Each row was made from one path, in order. Every step used is in the known rows, and no mark comes twice. Write each row's path.
In the rows, 128 means zero.
Known rows
musu/susu/selin/sedi: [147  89 131 124 131 158  86 151 150  84 136 134 156 117 178 129 154 165
 107 108 152 136 144]
selin/sedi/vumeri/zosuf/musu/susu: [148 102 129 117 115  68  86 146 131  88 141 134 148 117 195 109 138 199
  61 131 148  84 155]
sedi/musu: [156 115 121 114 111  42  85 138  98  98 137 148 103 110 151 118 146 184
  95 127 114 123 134]
susu/sedi: [ 95 119 126 113 141 130  75 124 137  83 141 144 166 118 165 134 155 145
 109 112 145 190 120]
rato/fipab: [175 133 121 111 133 117  91 129 131 124 162 131 117 116 137 113 167 148
 104 127 152 142 131]
fipab/sedi/zosuf/musu/susu/selin: [157 101 128 132 142  95  91 134 137  89 151 134  98 125 177 119 147 193
  83 144 105 172 140]
musu/susu/selin/sedi/paruk: [155  66 125 122 122 155 107 210 147  68 139 122 192 125 173 145 148 155
  83 113 125 130 138]
zosuf/musu/susu: [144 101 123 118 121  56  89 126 126 118 136 131  92 106 187 113 128 197
  57 131 138  97 154]
susu/sedi/zosuf: [115 126 125 113 131 118  81 126 140  59 166 146 152 137 164 133 198 152
 107 129 131 167 121]
musu/susu/selin/sedi/zosuf: [152 104 128 121 124 137  88 146 150  59 162 139 145 137 173 129 198 166
 105 126 138 131 138]
zosuf/musu: [149 106 121 115 123  40  88 132  90 119 142 131  92 113 145 116 116 188
  98 131 137 130 129]
fipab/rato: [145  78 118 127 108 115  72 134 129  80 102 133 122 112 139 122 126 147
 100 121 146 137 133]
susu/selin: [164 105 123 127 141 149  93 133 137 122 144 131 102 122 143 118 136 159
 114 142  98 201 124]
selin/sedi/zosuf: [146 109 125 115 113 124  85 145 140  59 159 140 152 137 157 131 195 155
 116 116 151 113 135]
vumeri/susu/selin/sedi/musu: [169 101 132 123 118  61  85 154 104  78 138 155 145 114 171 120 163 191
  91 126 133 136 131]
vumeri/sedi/zosuf/musu/susu: [145 107 129 116 121  55  87 128 128  83 151 135 119 118 191 122 162 196
  53 144 144  94 155]
vumeri/zosuf: [165 115 130 115 114 133  92 135 134 102 164 134 197 137 140 108 176 156
 111 133 121 140 132]
fipab/sedi/zosuf/musu: [143 111 124 121 121  28  84 135  96  67 155 137 108 132 149 126 149 188
 100 127 136 130 132]
sedi/musu/susu: [149 106 123 116 112  55  88 131 131 103 133 142 100 104 190 116 149 195
  55 129 122  92 158]
vumeri/sedi/zosuf/musu/susu/selin: [162 103 131 126 143 104  92 131 135  90 156 134 114 124 179 120 158 193
  76 158 113 171 139]
vumeri/susu: [184 107 132 122 117  99  95 132 133 139 131 145 135 120 166 109 158 150
  48 156 132 149 127]
rato/fipab/sedi: [144 122 127 124 133 100  82 137 134  69 141 135 144 127 139 129 157 140
 109  99 151 147 141]

Which path is each row?
[143 100 126 117 118  60  88 134 130  88 149 135 111 117 195 120 156 200
  62 128 151  83 154]  selin/sedi/zosuf/musu/susu
[141 118 127 113 124  51  81 148  98  82 153 140 165 127 158 108 128 191
  99 140 134 144 122]  susu/sedi/vumeri/zosuf/musu
[155  64 125 121 122 129 107 210 132  66 140 123 186 123 175 145 141 170
  81 116 129 128 136]  zosuf/musu/susu/selin/sedi/paruk
[114 123 126 114 131 112  82 124 152  58 164 145 150 133 184 132 200 162
  86 130 134 149 132]  musu/susu/sedi/zosuf
[161 101 125 127 140 144  94 130 154 122 141 131  97 116 173 117 141 174
  83 144 100 175 140]  musu/susu/selin
[154  89 136 125 130 134  86 151 138  77 147 135 176 122 180 124 161 181
 105 113 155 134 141]  vumeri/zosuf/musu/susu/selin/sedi
[163 102 126 127 142 101  94 131 135 109 155 132  88 121 177 116 148 196
  81 153 104 169 137]  sedi/zosuf/musu/susu/selin
[119 122 125 112 125  48  75 133 102  71 142 157 141 110 167 127 160 183
  99 119 127 157 125]  susu/sedi/musu
[161 112 130 118 116 145  85 169 151  68 147 138 210 136 170 106 155 165
  98 135 126 126 139]  musu/susu/selin/sedi/vumeri/zosuf
[179 120 130 126 119  88  87 160 141  97 117 148 142 124 172 105 139 143
  40 154 136 145 131]  rato/fipab/sedi/vumeri/susu
[161 110 129 115 120  50  90 133  92 105 162 133 151 127 144 109 142 194
 102 138 134 132 128]  vumeri/zosuf/musu
[150 115 128 113 123  39  85 133  94  68 164 138 131 130 151 125 166 189
  93 149 145 127 130]  vumeri/sedi/zosuf/musu
[158  66 124 121 121 160 107 213 139  69 139 123 194 128 157 147 146 148
  99 112 123 142 129]  susu/selin/sedi/paruk
[ 99 114 133 115 141  91  76 121 135  75 151 143 181 118 196 127 162 183
  77 120 153 159 134]  vumeri/zosuf/musu/susu/sedi
[147 106 125 116 119  44  86 141  95  75 159 137 120 127 157 122 157 191
 106 125 155 112 130]  selin/sedi/zosuf/musu
[148  88 132 125 133 129  85 150 137  84 138 134 149 116 180 126 147 178
 104 111 157 135 143]  zosuf/musu/susu/selin/sedi
[158 102 128 120 118  69  83 153 104  72 139 150 137 113 162 125 157 189
 111 115 130 134 134]  susu/selin/sedi/musu
[121  84 128 115 127 110 101 192 136  61 153 130 217 127 184 143 157 168
  65 123 123 145 129]  vumeri/zosuf/musu/susu/sedi/paruk
[146 108 130 114 115  61  83 131 132  75 135 144 139 108 192 122 165 189
  50 137 134  92 160]  vumeri/sedi/musu/susu
[138 104 126 122 114  48  83 134 134  76 127 143 115 109 191 122 150 190
  57 117 125  94 162]  fipab/sedi/musu/susu
[166 104 125 127 136 106  92 134 137 111 143 139  93 113 177 114 145 190
  79 146  94 167 141]  sedi/musu/susu/selin
